What can hang from each mark
q_423: q_126 q_145
q_145: q_28 q_230 q_391 q_423 q_888
q_365: q_145 q_413
q_230: q_423
q_413: q_28 q_365
q_888: q_145
q_28: q_145 q_413
q_314: q_335 q_888
q_391: q_28

Every row comes from one small tree of marks. The marks that hang from a mark follow it in brackets, in the order of their numbers. Every link used is in the known rows. Which tree was each row made from?
(in the rows, 100 means zero)
Known rows
q_423[q_126 q_145]: [107,101,105,96,108,121,106,97,114,98,94,95,76,91,107,99,98,94,115,96,91,83,95,91,85,106,88,104,103,112,107,112,113]
q_423[q_145]: [104,99,106,94,110,117,109,99,113,96,92,100,72,94,105,101,93,90,107,96,92,85,98,90,88,102,92,106,103,111,106,109,103]
q_230[q_423[q_145[q_28[q_413] q_391]]]: [107,99,109,100,112,116,109,112,116,96,91,110,56,91,95,98,102,88,91,119,88,82,91,104,70,93,90,104,110,114,100,100,102]
q_365[q_413[q_28[q_145]]]: [112,104,108,88,115,112,111,106,114,95,104,101,61,86,98,104,94,80,90,102,89,88,109,81,79,98,91,107,107,111,112,108,105]
q_145[q_28 q_230 q_423[q_126] q_888]: [114,100,109,104,110,119,102,108,121,99,96,92,46,89,103,101,101,105,105,102,88,87,91,95,74,102,92,101,104,116,102,106,108]
q_28[q_145[q_230] q_413]: [110,104,113,93,109,115,110,110,117,92,98,102,60,94,99,106,97,82,91,101,89,86,101,94,82,99,93,109,106,109,109,106,101]
q_888[q_145[q_28 q_391 q_423[q_126]]]: [110,95,107,100,114,113,105,107,125,97,90,101,56,88,99,94,98,101,104,106,88,81,97,109,73,94,92,101,108,113,111,105,111]
q_145[q_28]: [108,98,112,94,111,114,109,104,117,97,93,102,67,92,104,100,95,88,98,103,93,86,98,103,85,103,96,106,105,111,109,104,100]
q_888[q_145[q_230[q_423] q_391]]: [108,99,111,98,111,111,106,106,123,95,95,109,56,94,99,100,94,99,102,103,93,80,100,106,80,90,95,103,105,106,111,103,93]
q_413[q_28 q_365[q_145[q_888]]]: [111,106,111,94,110,111,110,109,110,99,102,98,51,83,102,102,92,90,91,106,90,89,109,60,76,102,91,106,104,113,111,105,120]
q_413[q_28 q_365[q_145[q_230]]]: [110,106,111,94,113,114,111,109,113,97,107,99,50,88,98,103,92,90,93,106,93,91,112,75,76,101,92,108,103,113,116,107,112]
q_413[q_365]: [108,102,111,93,111,110,110,103,116,97,96,106,75,89,106,104,91,90,100,98,94,85,105,88,85,104,94,108,103,109,112,106,111]
q_888[q_145]: [107,99,110,93,112,109,108,99,117,95,91,104,74,92,105,100,89,91,105,93,93,83,106,96,90,99,95,106,104,107,113,107,102]
q_888[q_145[q_28 q_230 q_391 q_423]]: [107,95,109,99,117,111,109,111,124,95,89,104,42,94,96,97,94,99,95,106,91,84,102,111,72,89,97,103,106,112,110,101,99]
q_28[q_413[q_365[q_145]]]: [109,105,113,96,110,112,112,110,114,95,98,108,66,86,103,104,94,84,88,107,89,87,109,80,77,106,92,110,106,112,113,104,117]
q_365[q_145[q_423 q_888] q_413]: [112,99,106,100,113,114,107,107,117,98,101,102,49,83,106,103,94,96,92,101,85,87,104,77,75,103,94,104,102,115,106,105,103]
q_365[q_145[q_230] q_413[q_28]]: [111,104,109,94,115,116,110,106,112,97,106,98,45,87,98,101,92,88,89,106,93,91,113,82,75,101,92,108,103,114,114,107,107]
q_413[q_28]: [109,101,111,90,112,114,108,100,112,96,100,98,71,90,103,102,91,87,101,99,92,89,102,87,87,103,94,106,103,111,110,103,103]
q_413[q_28[q_145[q_391 q_423]] q_365]: [111,102,106,92,116,110,112,113,119,95,104,104,52,86,94,104,96,89,91,108,86,86,104,81,70,92,92,106,108,112,112,103,108]
q_365[q_145[q_28 q_230] q_413]: [110,101,110,98,114,116,110,110,117,97,99,101,43,89,99,98,95,88,86,111,93,89,109,96,73,101,94,107,105,114,112,107,104]
q_413[q_28[q_145[q_888]] q_365]: [112,107,109,90,110,108,111,111,113,96,102,100,56,85,100,105,94,85,92,103,89,87,107,63,77,97,90,106,107,110,109,107,119]
q_230[q_423[q_145[q_28 q_391 q_888]]]: [107,98,106,101,108,116,106,110,117,99,91,105,47,90,99,97,101,95,97,113,88,81,88,92,73,92,90,100,107,114,98,102,103]
q_145[q_230 q_423]: [109,98,109,98,113,117,107,102,120,95,100,99,61,94,105,106,93,99,105,95,91,87,98,100,85,102,97,106,100,111,108,104,90]
q_413[q_365[q_145]]: [108,103,110,95,110,112,111,106,115,97,100,104,66,88,105,102,92,90,97,102,92,86,108,81,82,106,94,109,103,110,116,108,110]
q_314[q_888[q_145[q_28 q_230]]]: [107,100,116,95,118,111,112,102,117,94,82,104,56,96,102,98,88,94,106,97,95,81,108,105,86,95,100,105,103,111,114,108,98]
q_365[q_145[q_230 q_423] q_413]: [110,100,107,99,116,117,108,106,119,96,104,102,47,87,103,104,94,97,93,101,89,89,107,91,75,102,95,107,101,114,111,107,96]
q_230[q_423[q_126 q_145]]: [109,101,105,99,107,122,103,98,116,99,101,99,76,89,105,100,101,99,117,100,88,81,89,93,85,105,87,102,103,112,105,111,98]
q_391[q_28]: [108,102,112,93,113,115,109,106,114,95,94,100,73,90,103,102,95,88,101,102,91,84,101,96,88,105,95,109,103,112,110,102,107]
q_314[q_335]: [111,100,113,93,108,113,110,98,114,96,94,100,80,93,109,101,88,91,115,92,92,83,99,101,96,107,100,104,102,109,108,104,90]
q_314[q_335 q_888[q_145[q_391]]]: [109,98,116,94,114,108,114,96,115,94,78,107,72,95,106,96,82,94,117,92,93,76,106,107,95,95,103,101,102,109,114,105,94]
q_413[q_28 q_365[q_145[q_230[q_423]]]]: [111,106,111,97,112,115,108,110,115,98,114,104,50,87,97,103,95,96,96,110,91,88,107,76,76,101,91,106,104,112,114,105,99]

Write each row's tree
[113,99,108,103,107,118,101,107,123,98,94,95,48,89,104,102,99,106,107,101,89,85,91,96,73,99,92,100,102,113,103,104,112]
q_145[q_230 q_391 q_423[q_126] q_888]
[111,100,106,100,108,121,104,102,120,98,104,95,66,87,107,100,99,100,109,99,86,85,97,92,83,108,93,104,101,115,113,110,100]
q_365[q_145[q_423[q_126]]]
[108,99,105,100,107,121,103,101,119,99,97,102,68,90,102,98,102,98,114,106,89,80,88,100,79,99,87,100,105,113,105,108,104]
q_230[q_423[q_126 q_145[q_391]]]
[111,99,112,101,113,115,107,111,116,96,91,103,52,87,102,104,98,93,89,107,85,87,94,91,74,101,94,104,107,115,99,98,104]
q_145[q_28[q_413] q_423 q_888]
[108,102,115,94,113,114,110,113,114,93,89,106,64,90,97,102,97,82,89,114,89,83,100,101,77,99,93,109,108,113,108,96,120]
q_145[q_391[q_28[q_413]]]
[109,99,109,95,111,113,110,107,117,97,96,107,54,87,102,98,93,87,88,108,91,85,107,95,75,99,93,106,104,112,114,105,111]
q_365[q_145[q_391] q_413]
[110,102,115,100,108,116,109,113,113,97,92,102,49,87,102,99,98,85,82,112,87,87,100,83,75,102,93,106,107,115,104,102,113]
q_365[q_145[q_28[q_413] q_888]]
[111,101,108,101,112,113,109,114,118,99,98,102,44,85,103,101,97,98,90,109,86,87,102,76,72,102,93,105,105,116,107,105,110]
q_413[q_365[q_145[q_28 q_423 q_888]]]
[107,99,115,97,114,109,111,113,120,94,85,107,46,94,94,97,94,88,85,111,93,84,105,109,70,89,94,106,110,111,109,100,114]
q_888[q_145[q_28[q_413] q_230 q_391]]
[114,104,106,95,112,120,105,107,120,95,109,89,54,89,98,104,100,95,106,100,86,89,98,88,78,100,90,104,104,114,111,110,99]
q_413[q_28[q_145[q_230 q_423[q_126]]]]
[112,98,108,100,112,119,104,103,121,98,98,96,66,88,104,99,101,99,108,102,87,86,92,104,80,106,93,103,104,115,108,106,100]
q_145[q_28 q_423[q_126]]
[110,100,107,98,108,115,107,114,123,94,96,98,40,92,99,104,98,96,95,102,87,85,94,90,74,91,95,102,104,111,104,104,99]
q_28[q_145[q_230 q_391 q_423 q_888]]
[112,100,108,100,110,121,103,100,121,97,100,94,64,90,106,103,97,103,113,95,90,87,94,101,83,106,93,104,100,113,109,108,100]
q_145[q_230 q_423[q_126]]
[105,99,107,97,112,118,110,105,115,96,91,98,53,96,99,99,95,91,101,104,94,86,98,100,79,98,93,106,104,113,105,108,103]
q_423[q_145[q_28 q_230]]
[108,100,115,98,112,114,110,113,118,95,89,105,48,94,95,101,98,85,85,115,93,87,98,111,71,95,95,106,108,112,106,99,112]
q_145[q_28[q_413] q_230 q_391]
[112,98,107,101,115,115,108,111,117,99,98,101,40,83,103,100,97,96,86,109,85,88,103,82,70,102,94,104,105,117,105,104,104]
q_365[q_145[q_28 q_423 q_888] q_413]
[106,100,110,96,113,117,111,108,112,95,88,104,63,92,99,100,97,83,93,109,89,86,98,96,77,100,91,107,108,114,103,105,110]
q_423[q_145[q_28[q_413]]]
[110,107,113,94,111,111,112,113,118,93,99,106,58,91,98,107,96,82,88,104,90,86,107,86,75,99,91,110,108,108,111,108,113]
q_28[q_145[q_230] q_413[q_365]]
[111,97,108,99,110,118,103,102,122,97,96,99,67,88,104,100,99,100,109,101,88,84,92,104,79,102,93,102,103,113,109,104,106]
q_145[q_391 q_423[q_126]]
[110,101,115,97,110,113,108,109,114,96,88,103,57,89,103,102,97,86,87,108,89,87,96,90,77,102,93,106,108,113,101,101,113]
q_145[q_28[q_413] q_888]
[110,101,107,95,112,117,108,108,122,93,102,98,57,94,101,106,96,93,100,95,88,86,98,96,83,98,96,106,102,109,109,108,87]
q_28[q_145[q_230 q_423]]
[111,103,112,98,108,115,108,115,122,93,101,110,52,94,94,105,101,87,89,111,87,83,94,103,74,93,92,105,107,108,107,102,93]
q_28[q_145[q_230[q_423] q_391] q_413]
[110,99,112,102,108,114,105,113,122,99,94,104,40,92,98,100,100,99,94,115,91,84,89,101,73,93,94,100,105,111,101,99,98]
q_145[q_28 q_230[q_423] q_391 q_888]
[111,105,110,97,115,113,112,115,120,92,102,107,54,89,97,110,97,88,89,103,86,87,105,87,72,99,93,110,107,110,109,106,105]
q_28[q_145[q_230 q_423] q_413[q_365]]
[105,98,106,98,109,117,107,103,117,97,95,107,65,93,100,99,98,94,105,105,90,81,91,99,81,95,91,102,104,110,104,104,96]
q_230[q_423[q_145[q_391]]]
[108,99,112,97,120,110,110,114,118,91,89,108,58,88,95,101,96,91,91,109,86,81,104,100,73,93,94,108,109,114,109,96,114]
q_888[q_145[q_391[q_28[q_413]] q_423]]
[107,98,106,98,108,119,106,105,118,99,88,97,59,91,99,93,102,92,106,110,91,83,92,104,74,98,88,102,107,115,106,108,119]
q_423[q_126 q_145[q_28 q_391]]
[108,101,106,99,109,122,106,104,116,98,92,92,56,93,100,97,100,95,110,104,92,85,95,101,77,102,89,104,105,115,106,112,111]
q_423[q_126 q_145[q_28 q_230]]
[112,105,110,93,111,116,107,108,118,95,112,99,55,92,96,105,98,90,99,104,89,86,98,88,83,96,92,104,105,108,109,107,85]
q_413[q_28[q_145[q_230[q_423]]]]
[111,102,115,100,112,116,107,110,118,95,100,107,56,93,98,103,100,91,91,112,90,86,94,106,76,100,93,106,107,111,104,100,91]
q_145[q_28[q_413] q_230[q_423]]
[109,100,109,100,112,116,108,116,118,96,95,99,44,85,100,100,99,97,91,111,85,84,98,83,75,98,94,104,104,117,106,99,112]
q_365[q_145[q_391[q_28] q_423 q_888]]
[109,102,106,102,107,121,104,106,115,100,89,90,46,91,102,97,100,98,108,104,91,86,93,88,75,101,88,102,105,115,100,111,119]
q_423[q_126 q_145[q_28 q_230 q_888]]
[110,99,113,100,116,117,109,111,119,94,96,103,52,92,99,104,98,93,90,107,88,89,97,105,74,100,95,107,106,114,104,99,97]
q_145[q_28[q_413] q_230 q_423]
[109,102,110,95,104,113,108,113,121,95,92,99,44,93,99,102,96,89,93,103,91,84,97,90,78,92,93,103,104,108,106,106,107]
q_28[q_145[q_230 q_391 q_888]]
[111,102,109,92,115,114,110,104,111,97,106,101,55,84,101,100,92,85,89,106,91,90,112,79,78,103,92,107,104,114,114,106,108]
q_365[q_145 q_413[q_28]]
